Every row comes from one small tree of marks. The marks that hang from a mark follow it in brackets, in the order of their numbers. Every link used is in the known rows. Which tree was each row made from?
In the rows, zero is written as 128.
Known rows
q_412[q_582[q_100] q_763]: [110 149 146 132 157 155 108 129 151 117 114 117  98 173 143  66 166 155
 179 116 168 161 128]
q_39[q_100[q_582]]: [119 142 131 171 122 131 119 133 139 114  91 132  85 175 149 103 177 129
 142 126 167 167 115]
q_412[q_582[q_100[q_39 q_189 q_401]] q_763]: [102 169 150 127 148 151 116 123 152 144 123 116  85 188 146  59 164 158
 170 109 169 162 141]
q_582[q_100[q_39 q_189 q_401] q_412[q_763]]: [ 88 182 160 144 116 161 128 129 174 161 143 142  52 172 162  53 169 139
 151 106 172 141 123]
q_100[q_39 q_189[q_401] q_582[q_763]]: [ 92 187 158 139 117 112 122 120 167 164 123 116  52 192 163  76 163 115
 126 114 173 143 130]
q_582[q_100[q_39] q_763]: [108 171 133 124 124 131 127 142 164 131 123 128  71 151 150 103 178 124
 141 121 160 125 120]
q_189[q_401]: [ 97 163 153 175 120 116 112 128 157 118 123 125  78 165 151  56 154 121
 179 127 162 156 115]
q_100[q_189 q_401]: [ 96 181 169 161  97 126 137 121 133 157 122 130  87 185 149  79 156 121
 161 112 163 152 119]
q_582[q_100[q_189] q_412 q_763]: [103 183 167 137 105 154 121 149 177 164 126 143  64 163 152  75 177 119
 151 100 177 119 111]
q_582[q_100 q_412 q_763]: [108 174 155 146 115 158 117 151 177 144 125 139  64 150 160  76 176 116
 154 110 163 123 101]
q_582[q_100[q_401[q_39[q_189]]] q_412 q_763]: [106 184 164 150  99 167 129 144 173 161 126 140  61 161 169  64 174 129
 154 105 156 128 105]
q_412[q_582[q_100[q_189 q_401[q_39]] q_763]]: [101 180 166 136 120 147 109 132 149 154 111 112  95 188 139  79 167 145
 167 107 163 154 127]
q_189[q_100 q_401]: [100 179 161 161 122 120 116 137 155 140 120 143  83 167 128  67 148 124
 167 116 172 138 141]
q_100[q_39[q_401] q_582]: [ 89 151 134 159 137 127 116 112 152 114 123 132  86 169 171  91 158 122
 134 125 159 166  88]
q_39[q_189 q_401[q_100[q_582[q_412]]]]: [106 140 149 152 105 149 119 127 160 134 111 180 128 183 161  85 174 134
 161  89 166 153  80]
q_582[q_100[q_39[q_189]] q_763]: [114 169 129 124 114 136 132 146 163 138 123 139  73 161 146 107 180 131
 140 115 163 126 122]
q_39[q_189 q_401[q_100]]: [110 139 144 146 105 137 125 130 152 128 114 182 141 177 152  91 170 138
 172  89 167 150  87]
q_412[q_582[q_100[q_189[q_401]]]]: [ 91 164 159 151 124 142  93 129 151 134 113 117  99 192 123  77 166 148
 177 115 172 168 127]
q_39[q_189[q_401[q_100[q_582[q_412[q_763]]]]]]: [110 152 154 161 104 141 118 131 170 134 118 153  92 185 156  69 169 138
 166 106 164 151 115]
q_39[q_189[q_100[q_582[q_763]] q_401]]: [116 169 152 155 103 134 129 141 151 151 112 155  82 189 137  85 162 130
 150 109 170 140 133]
q_189[q_100 q_401[q_39]]: [ 90 177 173 161 121 125 114 129 163 134 123 138  92 163 133  67 140 143
 168 115 176 142 135]
q_39[q_100[q_582[q_412 q_763]] q_189]: [135 148 130 168  99 149 129 149 147 147  97 157  77 193 156  97 180 138
 138 107 172 158 117]
q_401[q_100[q_39 q_189]]: [ 86 159 164 135 111 116 106 120 173 125 125 142 124 170 144 116 163 139
 151 102 165 145 115]
q_401[q_39[q_189] q_100[q_582[q_412]]]: [ 87 139 181 157  99 155 101 113 185 112 112 146 132 172 161 109 167 159
 147 103 160 159  87]

Write each row's tree
[110 174 151 142 127 147 107 137 145 143 108 112  89 181 144  79 169 134
 170 115 151 153 123] => q_412[q_582[q_100[q_401] q_763]]
[114 151 143 162 112 128 123 132 139 136  92 136  84 188 141 102 178 131
 138 114 182 164 124] => q_39[q_100[q_189 q_582]]
[120 156 134 175 114 134 128 130 132 132  89 130  73 183 157  89 179 123
 142 124 157 167 121] => q_39[q_100[q_401 q_582]]
[ 96 156 138 145 127 166 123 137 178 136 142 163  71 161 164  58 170 148
 158 104 176 145 102] => q_582[q_100[q_39[q_189 q_401]] q_412[q_763]]
[123 159 136 143 122 128 136 135 138 160  88 157  91 187 158  75 183 119
 145  92 188 150 109] => q_39[q_100[q_189 q_582[q_763]] q_401]
[118 163 142 152 120 138 130 138 148 166  96 162  83 187 165  63 178 119
 147  88 188 150 102] => q_39[q_100[q_189 q_582[q_412 q_763]] q_401]
[123 153 131 162 130 141 125 139 147 145  94 158  84 173 173  63 177 116
 151  99 174 152  93] => q_39[q_100[q_582[q_412 q_763]] q_401]
[ 84 163 142 133 116 132 123 127 158 133 127 145  90 170 135  96 177 138
 149 112 181 147 114] => q_582[q_100[q_39[q_401] q_189]]
[131 150 127 174  92 143 139 136 129 145  91 151  78 204 151  97 184 139
 139 113 161 170 127] => q_39[q_100[q_401 q_582] q_189]
[ 85 187 158 155 101 117 134 116 143 159 140 127  75 187 155  85 148 131
 148 114 162 158 127] => q_100[q_39 q_189 q_401]
[ 95 151 159 140 121 126 119 122 157 130 114 163 136 165 153  83 167 125
 172  91 171 144  88] => q_39[q_401[q_100[q_189]]]
[117 171 151 162 110 132 120 140 157 162  99 137  60 190 156  69 177 122
 143 105 182 151 129] => q_39[q_100[q_189[q_401] q_582[q_412 q_763]]]
[ 99 155 153 152 130 167 116 138 175 122 130 143  71 150 157  63 172 136
 164 115 170 141 104] => q_582[q_100 q_412[q_763]]
[ 92 174 148 153 126 164 124 131 174 139 142 138  51 159 170  53 167 137
 154 116 157 145 114] => q_582[q_100[q_39 q_401] q_412[q_763]]
[ 91 168 173 134 112 131 105 122 185 145 117 138 100 177 163 105 171 125
 132  97 161 137 108] => q_401[q_100[q_39 q_189 q_582[q_412 q_763]]]
[101 186 177 158 117 150 126 129 152 157 114 137  79 168 156  84 150 122
 135 110 156 134 119] => q_189[q_100[q_401[q_39] q_582[q_412 q_763]]]
[100 148 158 170 135 152 113 122 160 116 117 126  74 163 174  73 160 118
 146 125 159 158  91] => q_100[q_582[q_412[q_763]]]
[ 96 166 150 152 131 129 117 127 149 127 120 139  89 167 135 116 149 128
 127 123 165 146 126] => q_189[q_100[q_39 q_582]]
[110 163 151 163 102 135 125 136 149 143 114 155  87 190 132  86 161 135
 152 112 172 148 131] => q_39[q_189[q_100[q_582] q_401]]
[108 162 160 166 124 146 114 131 161 130 113 124  69 164 176  82 163 105
 139 121 154 145  89] => q_100[q_582[q_412 q_763]]
[ 91 160 144 148 134 161 114 135 182 122 143 141  63 151 161  67 166 143
 154 117 169 144 109] => q_582[q_100[q_39] q_412[q_763]]
[102 152 166 153 108 143 127 127 153 123 119 142 113 166 145 109 150 157
 148 115 172 150 107] => q_401[q_39[q_189[q_100[q_582[q_763]]]]]
[115 165 146 166 104 131 132 128 132 153  91 133  74 195 150  89 180 126
 138 113 171 164 130] => q_39[q_100[q_189 q_401 q_582]]
[129 138 123 164 116 155 136 140 144 148  99 182  92 193 165  65 181 142
 153  91 183 165 100] => q_39[q_100[q_582[q_412[q_763]]] q_189 q_401]
[116 168 151 167 111 144 131 130 143 161  99 138  63 193 161  68 177 128
 141 107 173 161 127] => q_39[q_100[q_189 q_401 q_582[q_412[q_763]]]]
[117 167 144 165 102 125 135 135 130 152 103 140  83 187 144  86 170 133
 156 110 174 161 133] => q_39[q_100[q_189 q_401]]
[ 85 166 161 144 106 135 118 127 162 131 117 131  85 171 128  83 179 139
 159 118 182 146 123] => q_582[q_100[q_189[q_401[q_39]]]]
[100 170 146 171 113 155 131 116 157 151 134 134  51 192 188  66 157 131
 130 119 145 165 109] => q_100[q_39[q_189] q_401 q_582[q_412[q_763]]]
[108 188 158 151 107 161 126 147 169 160 123 136  53 158 168  61 178 110
 155 109 151 123 106] => q_582[q_100[q_401] q_412 q_763]
[ 83 139 180 148 117 138 100 106 177  96 103 126 136 158 158 115 167 148
 147 115 154 156  89] => q_401[q_39 q_100[q_582]]
[109 156 152 136 143 163 118 125 149 131 115 120  97 183 148  59 166 165
 178 112 164 165 130] => q_412[q_582[q_100[q_401[q_39[q_189]]]] q_763]
